What can hang from each mark:
J_932: J_265 J_306
J_953: J_253
J_862: J_253 J_745 J_806
J_172: J_253
J_133: J_253
J_306: J_172 J_745 J_932
J_745: J_306 J_862
J_253: J_133 J_172 J_862 J_953
J_265: J_932
J_806: J_862

Each row was made from one small tree. Brackets hold a mark, then the marks that hang from it, in the order of their numbers. Every link used is in the known rows. Write each row's tree.
In the rows, zero is written as 128.
Known rows:
{J_806 {J_862 J_253}}: [128 150 113 107  89 145  68 160 150 182 155  99 138 130  94 138 151 111
 106 102 119 129 143 137 115 125 150 130 129 157 123 148 170 127  90 143]
{J_265 {J_932 J_306}}: [132 139 102  79 106 126  77 204 129 208 161  84  99  92  87 155 153 120
 119 105 136 136 134 111  99 110 164 114 108 143 131 131 127 131 108 157]
{J_133 {J_253 J_953}}: [130 160 113  88 102 154 106 165 124 175 161 132  96 134  94 148 155 104
  99 124 134 132 135 126 115 116 128 119 129 129 119 126 137 126 126 113]
{J_862 J_253 {J_745 J_306} J_806}: [105 150 132  75  75 156  63 140 165 125 162  33 120 124  59 138 164 110
 116 119 109 112 156 132  84 127 132  96 113 203 128 155 111 121  68 135]
{J_953 J_253}: [121 161  98 107 112 135  71 166 137 190 141 122 118 107  95 132 149 105
  95 107 129 113 153 116 108 114 135 114 133 153 112 131 142 124 115 138]
{J_253 J_172 J_953}: [135 176 125  73 108 181  75 158 130 157 149 121 112 130 107 119 151 115
  81 152 143 147 135 115 109 126 120 118 108 119 115 133 160 107 125 118]
{J_253 J_133 J_172 {J_862 J_806}}: [127 161 147  50  90 219  71 148 133 157 156 123 148 118 124  98 158  97
  90 165 134 133 169 111  87 133 121  93 117  96 115 159 166 156  94 137]
{J_172 {J_253 J_133}}: [133 132 132  96  96 161  87 160 129 205 166 121 141 114 116 120 154 102
  92 120 138 123 138 132 109 129 140 125 113  99 111 138 161 150 118 126]
{J_253 J_133 J_953}: [149 154 132  70 102 181 100 172 127 168 161 132 126 122 102 121 157 109
  84 135 131 128 135 121 111 132 145 120 129  99 118 133 170 133 134 128]
{J_932 J_265 {J_306 J_172 J_745}}: [115 182 109  73  83 126  68 190 100 221 154 106 142 122 100 177 162 133
 129 100 122 125 156 132 109 121 172 119  94 153 125 138 163 144 113 142]
{J_265 J_932}: [144 129 104  98  99 124  83 185 143 199 159  97  92  90  88 141 158 122
 116 126 142 135 127 113 111 116 153 120 121 132 126 136 131 134 111 146]
{J_133 {J_253 J_862}}: [129 150 105  86  89 158  96 173 128 180 168 137 107 113 112 145 156  94
 104 122 131 126 158 124 105 113 124 108 133 113 117 136 141 150 106 123]
{J_253 J_133 J_172 J_953}: [141 177 144  61 103 209  81 156 123 160 159 150 123 128 118 104 155 115
  78 153 134 140 142 115 104 133 130 113 114  93 119 138 174 129 132 124]
{J_932 J_265 J_306}: [107 168 100  69  94 134  71 196 110 202 149  75 133 119 104 157 155 119
 120  92 125 105 156 126  90 113 165 105 107 162 114 141 138 127 121 130]
{J_253 J_133 J_862 J_953}: [154 159 134  56  97 202 103 171 130 157 164 135 137 121 116 113 163  98
  73 152 133 133 144 115 105 137 135 115 138  69 110 136 189 147 119 136]
{J_745 {J_862 J_253 J_806}}: [124 136 135  93  83 131  86 145 155 142 147  74 147 120  64 137 160 101
 118 121 128 135 157 136 100 120 121 103 124 195 118 158 140 141  59 135]
{J_932 J_306}: [121 154 104  77 104 141  76 198 123 192 158  81 122 109  95 158 149 112
 110  95 129 124 155 122 103 110 156 112  98 146 122 132 137 118 121 139]
{J_806 {J_862 {J_253 J_953} {J_745 J_306}}}: [125 170 133  70  83 181  82 137 172 130 167  35 113 147  75 132 164 113
  96 109 105 125 126 137  97 135 132 123 137 166 118 148 163 108  81 127]
{J_862 {J_253 J_953} {J_745 J_306} J_806}: [113 162 143  59  83 173  75 135 164 108 158  30 120 141  53 131 165 109
  98 135 115 120 140 127  85 135 123 102 122 190 124 149 128 112  72 129]
{J_265 {J_932 {J_306 J_172 J_745}}}: [141 152 112  84  95 121  73 199 119 227 167 112 108  92  84 176 160 133
 128 112 132 158 137 118 118 119 173 129  94 135 142 129 152 147 101 165]
{J_745 {J_306 J_172 J_932} {J_862 J_806}}: [111 139 133  81  71 111  99 138 172 132 166  33  98  84  52 164 167 113
 126 116 138 123 136 129 122 111 111 116  92 145 127 158 150 171  71 124]
{J_133 {J_253 {J_862 J_745 J_806} J_953}}: [119 165 136  48  88 203  99 150 146 140 161  59 117 144  79 131 167  89
 109 148 131 137 148 118  86 131 112  99 146 146 107 146 128 127 100 111]
{J_745 {J_306 J_172}}: [118 148 102  91  91 124  92 156 149 162 168  88  88  97  94 152 157 118
  95 112 124 117 142 123 117 116 131 124  90 124 131 133 160 148 103 144]
{J_932 J_265 {J_306 {J_745 {J_862 J_253}}}}: [129 177 131  81  71 124  73 175 110 187 150  97 167 128  84 170 166 119
 137  91 109 129 166 149  96 119 158 101 123 198 117 153 148 140  65 124]
{J_862 {J_253 J_172} J_806}: [109 164 134  85  89 163  46 139 140 151 146 111 144 134  88 120 152 112
 104 145 134 140 160 125  93 127 127 103  98 174 130 154 139 124  81 145]
{J_253 J_133 J_172 {J_862 J_806} J_953}: [133 176 155  35  98 240  81 142 135 140 153 117 149 135 116  91 161  96
  73 182 140 142 151 106  89 141 110 100 126  84 112 152 183 145  96 132]
{J_932 J_265 {J_306 J_745}}: [124 173 112  76  87 136  68 203  97 218 153 101 147 123 101 172 159 125
 131  98 119 114 159 133 101 117 170 107 107 158 116 140 140 126 111 118]
{J_745 {J_306 J_172 J_932} J_862}: [128 145 120  90  72 101 105 148 167 137 173  68  86  75  68 170 165 119
 120 104 134 128 134 132 129 110 121 125  94 124 126 148 163 168  89 125]
{J_133 J_253}: [120 145 102 103  95 136  93 173 124 190 165 134  95 115 100 153 151 105
 116 106 127 123 152 130 114 108 136 114 119 139 122 132 123 135 122 115]
{J_953 {J_253 J_172}}: [114 184 110  95 114 159  53 148 134 181 140 141 116 113 112 115 146 109
  87 127 131 127 157 113 101 116 120 108 125 148 112 135 147 121 112 138]
{J_745 J_306 J_862}: [138 135 118  90  89 130 110 151 158 143 166  63 100  92  91 149 159 102
 106 105 119 112 146 132 111 105 111 106 113 148 114 145 138 140  78 110]
{J_806 {J_862 {J_253 J_133} J_745}}: [132 153 140  80  75 189  65 157 153 170 169  88 146 130  96 116 161 111
 116 102  99 124 151 142  97 138 167 120 143 155 121 160 168 131 108 142]

Which tree is each row?
[126 174 115  95  64 106  64 182 121 203 157 120 130 106  81 181 168 143
 139 120 138 126 140 134 131 125 170 135  99 128 127 147 165 157 124 116]  {J_306 J_172 J_745 {J_932 J_265}}
[127 140 126  76  97 138  81 168 127 233 172 103 120  97 106 138 159 120
 106 109 142 151 122 118 100 128 158 131  97  99 131 133 175 177 110 178]  {J_265 {J_932 {J_306 {J_172 {J_253 J_133}}}}}
[122 127 129  79  86 139 108 141 165 135 158  33 111 105  74 144 162  97
 113 116 122 111 148 130 102 109 101  95 113 163 114 155 128 142  58 111]  {J_745 J_306 {J_862 J_806}}
[131 186 126  61  98 200  88 147 124 155 161 150 104 136 121 123 156  97
  81 158 140 151 149 114 100 124 102 107 129  91 113 134 162 134 107 116]  {J_133 {J_253 J_172 J_862 J_953}}
[150 181 144  45  99 229  85 153 125 148 161 147 135 127 130  97 159 103
  66 170 136 146 149 109 100 140 122 108 127  65 111 141 193 141 116 132]  {J_253 J_133 J_172 J_862 J_953}
[141 149 132  57  81 199  84 177 140 160 172  98 134 107 109 115 166 101
 102 133 118 120 163 120  91 134 152 103 138 109 108 150 157 141 122 133]  {J_253 J_133 {J_862 J_745}}
[127 176 139  46 101 213  77 144 142 140 145  91 137 139 105 109 158  98
  78 180 148 150 145 105  92 134 101 103 120 109 107 148 167 124  91 127]  {J_253 J_172 {J_862 J_806} J_953}
[135 146 121  95  94 112  71 181 123 248 167  98 124 103  92 170 160 128
 121 112 146 166 120 126 117 125 156 138  94 119 132 129 155 154  92 160]  {J_265 {J_932 {J_306 {J_172 J_253} J_745}}}
[139 164 134  61  91 210  71 163 125 165 165 154 134 111 138 103 157 102
  83 154 129 135 165 113  97 130 131 102 122  78 116 148 179 153 111 137]  {J_253 J_133 J_172 J_862}
[141 139 133  81  89 181  90 158 132 196 168 119 151 111 130 112 160  91
  81 137 140 126 146 125 101 134 130 119 129  71 104 142 177 165 103 131]  {J_172 {J_253 J_133 J_862}}
[126 188 135  48  90 218  83 147 135 142 165 114 100 140 113 118 162 101
  93 153 131 152 150 116  87 130 110 100 136 120 107 141 146 119 117 108]  {J_133 {J_253 J_172 {J_862 J_745} J_953}}
[ 98 176  96  68  90 122  75 185 115 205 150  80 125 119 103 161 158 128
 117  92 126 117 153 124  94 118 165 118  95 156 120 138 163 147 126 154]  {J_932 J_265 {J_306 J_172}}
[134 148 124 114  88 126  81 162 127 224 162 121 137 117 102 153 158 118
 105 125 142 150 135 137 130 129 138 143  95 117 119 132 166 149 107 129]  {J_306 {J_172 J_253} J_745}
[124 181 149  32  93 228  69 144 154 126 149  46 131 142  94 103 165 100
  90 174 140 150 148 108  79 139 109  98 128 135 101 155 151 107  97 117]  {J_253 J_172 {J_862 J_745 J_806} J_953}
[121 145 118  80  85 169  81 158 169 163 171  18 100 117  93 139 160 111
 115  95 104 108 135 132 102 120 137 117 127 149 112 152 142 114  97 112]  {J_806 {J_862 {J_745 J_306}}}
[127 186 141  65  90 189  53 146 142 131 154 102 123 145  86 113 159 121
  92 146 127 152 144 123  91 138 134 112 118 169 119 144 149  94 111 130]  {J_862 {J_253 J_172 J_953} J_745}
[146 184 154  33  90 244  78 153 137 137 166 108 132 130 120  92 166 106
  78 165 126 145 152 110  86 144 127 102 135  90 105 148 176 127 123 126]  {J_253 J_133 J_172 {J_862 J_745} J_953}
[142 157 117 103  75 111  70 187 130 196 165 130 120  93  72 179 162 134
 128 124 142 143 141 131 145 122 161 142  89 116 134 138 160 150 123 129]  {J_306 J_172 J_745 J_932}
[132 168 125  57  89 192 101 164 137 150 169  91 102 134  94 134 165  95
 102 136 127 137 145 120  94 128 123 108 149 124 106 137 140 124 119 110]  {J_133 {J_253 {J_862 J_745} J_953}}
[133 148 142  73  91 148  89 179 126 184 153  59 153 112  71 170 158 102
 138 106 124 139 162 132 105 112 134  98 108 172 117 153 129 128  69 116]  {J_932 {J_306 {J_745 {J_862 J_806}}}}
[142 165 138  99  84 127  83 161 132 200 164 114 134 120  75 165 164 126
 105 139 162 162 110 133 143 137 137 157 100  89 121 132 183 148 114 114]  {J_306 {J_172 {J_253 J_953}} J_745 J_932}
[136 144 141  69  80 196  83 158 143 182 172  82 145 116 118 105 166  93
  94 135 128 127 149 127  90 140 139 114 135  96  97 150 161 149 111 125]  {J_172 {J_253 J_133 {J_862 J_745}}}
[109 165 129  66  89 193  75 140 132 164 158 119 120 128 115 125 155  91
 107 152 138 138 166 117  91 119 102  92 119 123 119 151 134 148  84 121]  {J_133 {J_253 J_172 {J_862 J_806}}}
[142 154 125  79 100 173  98 156 140 177 156  86 139 133 109 122 159  93
  69 150 155 144 125 120 106 136 111 130 131  87  97 133 178 133 101 120]  {J_172 {J_253 J_862 J_953}}
[114 151 110  76  82 142  84 154 161 152 173  50  83 100  85 147 163 123
 109 110 115 117 144 124 106 122 138 119 100 155 124 140 141 131 111 138]  {J_862 {J_745 {J_306 J_172}}}
[134 187 157  54  85 214  59 143 134 131 163 132 135 142  99  99 162 120
  89 150 118 149 150 125  88 147 143 107 124 143 123 148 165 115 118 137]  {J_862 {J_253 J_133 J_172 J_953} J_745}
[124 153 147  55  90 198  86 141 158 155 151  17 149 147  85 111 168  89
  88 157 151 142 128 119  82 144 107 116 137 129  92 149 150 122  92 112]  {J_172 {J_253 {J_862 J_745 J_806} J_953}}
[129 167 129  70  83 163  79 146 157 117 168  62 106 131  68 136 165 116
  91 123 113 124 138 130  95 132 130 111 123 173 124 138 139 108  91 130]  {J_862 {J_253 J_953} {J_745 J_306}}
[103 168 143  71  82 181  38 140 149 139 150  72 134 138  78 114 157 117
 118 140 122 139 164 125  81 133 135  96 108 199 124 160 121 108  87 138]  {J_862 {J_253 J_172} J_745 J_806}
[119 153 120  85  74 145  68 155 158 133 172  67 105 115  75 141 162 116
 109 106 106 112 153 134  94 123 142 105 114 182 128 143 121 118  86 134]  {J_862 J_253 {J_745 J_306}}
[136 142 139  92  79 131  99 150 143 176 152  84 139 108  74 159 165 112
 130 130 132 148 152 133 122 121 126 117 106 158 120 154 156 151  76 125]  {J_306 J_172 {J_745 {J_862 J_806}}}
[133 148 130  93  85 173  74 159 141 183 164 125 149 129 105 121 155 109
 103 106 110 125 149 140 109 132 160 125 134 130 127 153 184 149 100 150]  {J_806 {J_862 {J_253 J_133}}}
[146 162 135  77  92 172  87 160 129 155 162 150 143 133  92 119 159 112
  83 136 125 136 144 129 106 138 151 119 128 125 127 136 175 138 112 150]  {J_862 {J_253 J_133 J_953}}
[113 153 115  79  81 160  85 149 173 165 172  22  92 113  93 145 162 119
 114  96 106 121 132 132 110 124 137 129 114 147 119 150 167 133 103 134]  {J_806 {J_862 {J_745 {J_306 J_172}}}}
[113 175 127  58  77 198  75 136 147 135 180  96  79 115 117 129 163 100
 103 131 112 124 163 121  84 117 101  87 119 125 117 147 123 134  89 110]  {J_133 {J_253 J_172 {J_862 {J_745 J_306}}}}
[129 187 130  69 104 208  60 144 127 171 151 175 136 110 137  93 154  95
  72 146 125 124 169 108  90 129 119  98 141  93 109 144 180 154 105 150]  {J_953 {J_253 J_133 J_172 J_862}}
[121 188 112  82 108 181  55 148 135 172 142 144 125 112 124 108 151  97
  77 143 134 130 163 106  95 121 108 103 136 122 106 139 165 133  97 144]  {J_953 {J_253 J_172 J_862}}
[132 151 144  75  90 151  98 139 155 127 143  72 148 137  59 132 162 100
 102 137 134 146 141 133 102 128 114 109 130 182 115 151 152 130  66 128]  {J_745 {J_862 {J_253 J_953} J_806}}
[109 164 140  42  81 210  62 136 163 120 163  38 114 119  99 114 165 101
 101 154 121 123 162 112  75 126 102  84 112 143 111 161 128 124  71 120]  {J_253 J_172 {J_862 {J_745 J_306} J_806}}
[127 141 115  89  83 117 114 141 162 145 167  67  92  90  90 154 163 111
 103 105 121 126 143 131 118 110 114 116 103 140 121 142 165 159  83 133]  {J_745 {J_306 J_172} J_862}
[ 97 161 113  93  68  95  75 142 145 186 166  65 108 104  91 162 166 128
 112 108 145 108 118 134 114 123 131 135  90 114 117 146 164 173 100 119]  {J_745 {J_306 {J_172 J_253} {J_932 J_265}}}
[136 164 123  91  94 165  81 153 149 166 152  96 140 148  88 132 154 111
  90 119 126 140 125 135 114 133 144 136 137 144 119 141 184 118  97 138]  {J_806 {J_862 {J_253 J_953}}}
